Every row comes from one small tree of marks. Brackets hold a mark, then the marks that hang from it, in the order of their numbers. Every link used is in the known rows. Which tree was each row made from?
(in the rows, 100 means zero)
Known rows
{K843 {K550 {K478 K577}}}: 84 107 152 71 74 97 87 106 98 108 93 86 122 45 80 38 109 88 56 97 99 147
 106 80
{K843 {K550 {K478 {K577 K139}}}}: 84 133 155 65 53 86 122 97 98 117 77 86 123 56 79 32 107 81 44 89 95 156
 103 86
{K843 {K550 K478}}: 84 106 133 100 72 98 96 100 110 108 98 98 118 63 77 58 97 88 79 96 90
 126 112 92
{K843 {K550 {K478 {K577 {K139 K414}}}}}: 80 131 151 82 57 90 95 82 106 107 67 97 119 69 83 14 88 105 46 82 85 160
 96 97
{K414 K51 K239 K843}: 117 89 130 85 96 96 124 113 83 81 127 87 90 145 160 90 129 112 125 122
 120 83 97 155
{K550 {K478 {K577 {K139 K414}}} K843}: 112 109 159 83 55 88 100 80 96 81 45 76 115 108 86 35 94 138 41 64 70
 126 79 97
{K51 {K414 K139 K239 {K843 K550}}}: 112 98 120 119 85 126 95 90 131 75 157 96 47 137 115 76 91 69 70 123 125
 129 141 113
{K51 K414}: 95 108 91 106 91 106 91 91 114 87 106 85 93 130 98 93 86 107 95 96 109
 118 114 122
{K414 K239}: 111 102 114 92 106 80 98 113 86 97 105 99 99 121 115 99 112 108 122 101
 116 101 98 129
{K577 {K139 K414} {K478 K550}}: 90 144 98 99 67 75 119 60 93 95 64 111 115 136 106 65 79 116 64 71 96
 131 107 100
{K550 {K478 K577}}: 95 109 136 72 79 93 103 108 90 103 83 79 124 80 83 49 110 103 62 83 95
 120 95 99
{K478 K577}: 102 101 119 71 102 103 92 105 87 99 95 90 107 84 103 80 111 98 79 99 113
 122 93 85
{K550 {K478 {K577 K139}} K843}: 117 109 161 67 50 85 127 93 85 89 56 68 118 96 83 55 114 114 39 70 80
 120 88 84
{K550 K843}: 123 74 123 99 94 105 90 97 96 79 88 91 101 106 99 114 103 116 87 94 92
 92 95 76
{K577 {K139 K414}}: 91 126 97 110 84 92 109 75 110 100 73 109 97 125 104 74 78 114 89 85 85
 114 91 119
{K414 K843}: 103 92 105 111 93 123 122 95 120 87 115 107 88 104 109 85 110 89 84 107
 96 90 115 89
{K550 K478 K843}: 116 82 142 103 71 93 100 96 101 82 77 79 113 100 79 79 103 121 73 80 75
 89 95 91
{K139 K577}: 121 101 101 84 108 106 101 87 82 92 94 95 113 93 98 75 115 119 73 114
 102 118 94 106
{K478 K550 K577}: 112 102 114 53 109 86 74 89 79 88 108 85 121 94 109 78 104 96 64 101 118
 131 105 56
{K239 {K414 K51 K843}}: 111 93 107 72 85 128 111 93 98 105 111 80 65 123 142 94 120 113 104 111
 119 81 116 142
{K51 {K414 K139 K239}}: 120 112 100 110 96 100 89 99 104 84 133 81 59 167 111 98 81 95 90 101
 122 112 112 146
{K239 {K414 K843}}: 104 97 97 88 88 133 109 91 119 110 106 99 61 101 111 90 113 102 82 101
 115 87 132 102
{K239 {K414 K51 K139 K843}}: 122 94 102 83 86 141 110 88 102 105 133 74 31 137 143 101 108 93 81 114
 117 71 119 138

Write each row's tree
119 82 160 74 71 98 90 104 85 81 73 70 120 84 83 60 114 121 51 77 88 112
 89 74 -> {K550 {K478 K577} K843}
151 91 128 83 105 117 128 93 67 71 141 74 68 156 151 75 133 108 76 136
 118 96 94 157 -> {K414 K51 {K139 K577} K239 K843}
93 136 141 67 60 81 138 96 91 111 66 76 121 92 84 42 109 94 51 75 89 128
 92 108 -> {K550 {K478 {K577 K139}}}
108 118 117 76 87 99 103 57 111 75 96 104 101 122 122 44 94 102 36 96
 100 134 111 66 -> {K478 K550 {K577 {K139 {K414 K843}}}}
128 105 117 95 71 142 160 83 71 79 113 80 79 140 133 64 131 101 45 119
 107 98 102 136 -> {K414 K51 {K139 {K577 K478}} K843}
88 125 159 77 45 106 144 88 117 104 90 93 112 61 92 19 117 72 30 98 94
 146 117 73 -> {K414 {K843 {K550 {K478 {K577 K139}}}}}
85 139 113 97 52 86 140 82 76 100 58 94 104 148 134 72 95 132 102 81 94
 114 80 167 -> {K577 {K139 {K414 K51}} K478}
121 93 123 89 78 88 101 80 81 72 81 93 118 119 101 101 103 116 63 80 102
 110 113 55 -> {K577 {K478 {K550 K843}}}
129 90 125 97 96 110 125 104 88 79 146 82 54 163 157 98 116 89 104 124
 116 77 100 152 -> {K414 K51 K139 K239 K843}
88 88 118 125 94 132 77 80 134 84 114 129 88 83 108 60 91 98 82 119 95
 123 118 76 -> {K139 {K414 {K843 K550}}}
92 110 130 102 68 112 119 73 113 88 104 105 87 119 145 56 96 102 90 120
 95 122 104 127 -> {K577 {K139 {K414 K51 {K843 K550}}}}
128 92 115 104 114 112 93 82 95 71 107 113 96 133 122 45 119 142 79 119
 105 117 101 132 -> {K139 {K414 K239 K843} K577}
132 121 115 94 90 104 130 100 61 92 100 92 87 130 107 72 120 109 61 103
 118 122 99 135 -> {K414 {K139 {K577 K478}} K239}
111 103 110 110 90 110 109 98 120 75 127 93 80 154 122 79 106 107 100
 104 123 110 124 139 -> {K51 {K414 K239 K843}}
137 99 108 79 101 116 108 85 64 82 120 65 84 131 128 86 111 109 72 128
 105 101 83 141 -> {K414 K51 {K139 K577}}
141 95 125 73 84 97 104 70 62 64 73 84 130 111 99 76 120 136 35 94 105
 128 109 61 -> {K139 {K577 {K478 {K550 K843}}}}
135 78 137 54 104 93 61 83 79 66 97 78 116 100 110 90 107 113 51 97 109
 123 102 31 -> {K478 {K550 K843} K577}
114 117 118 98 96 93 98 89 63 87 72 111 117 131 109 47 114 156 86 94 110
 138 89 151 -> {K139 {K414 K239} {K577 K478}}
101 97 154 93 65 135 109 92 121 90 127 92 81 65 87 32 108 56 19 109 95
 127 124 61 -> {K414 K139 {K843 {K550 {K478 K577}}}}
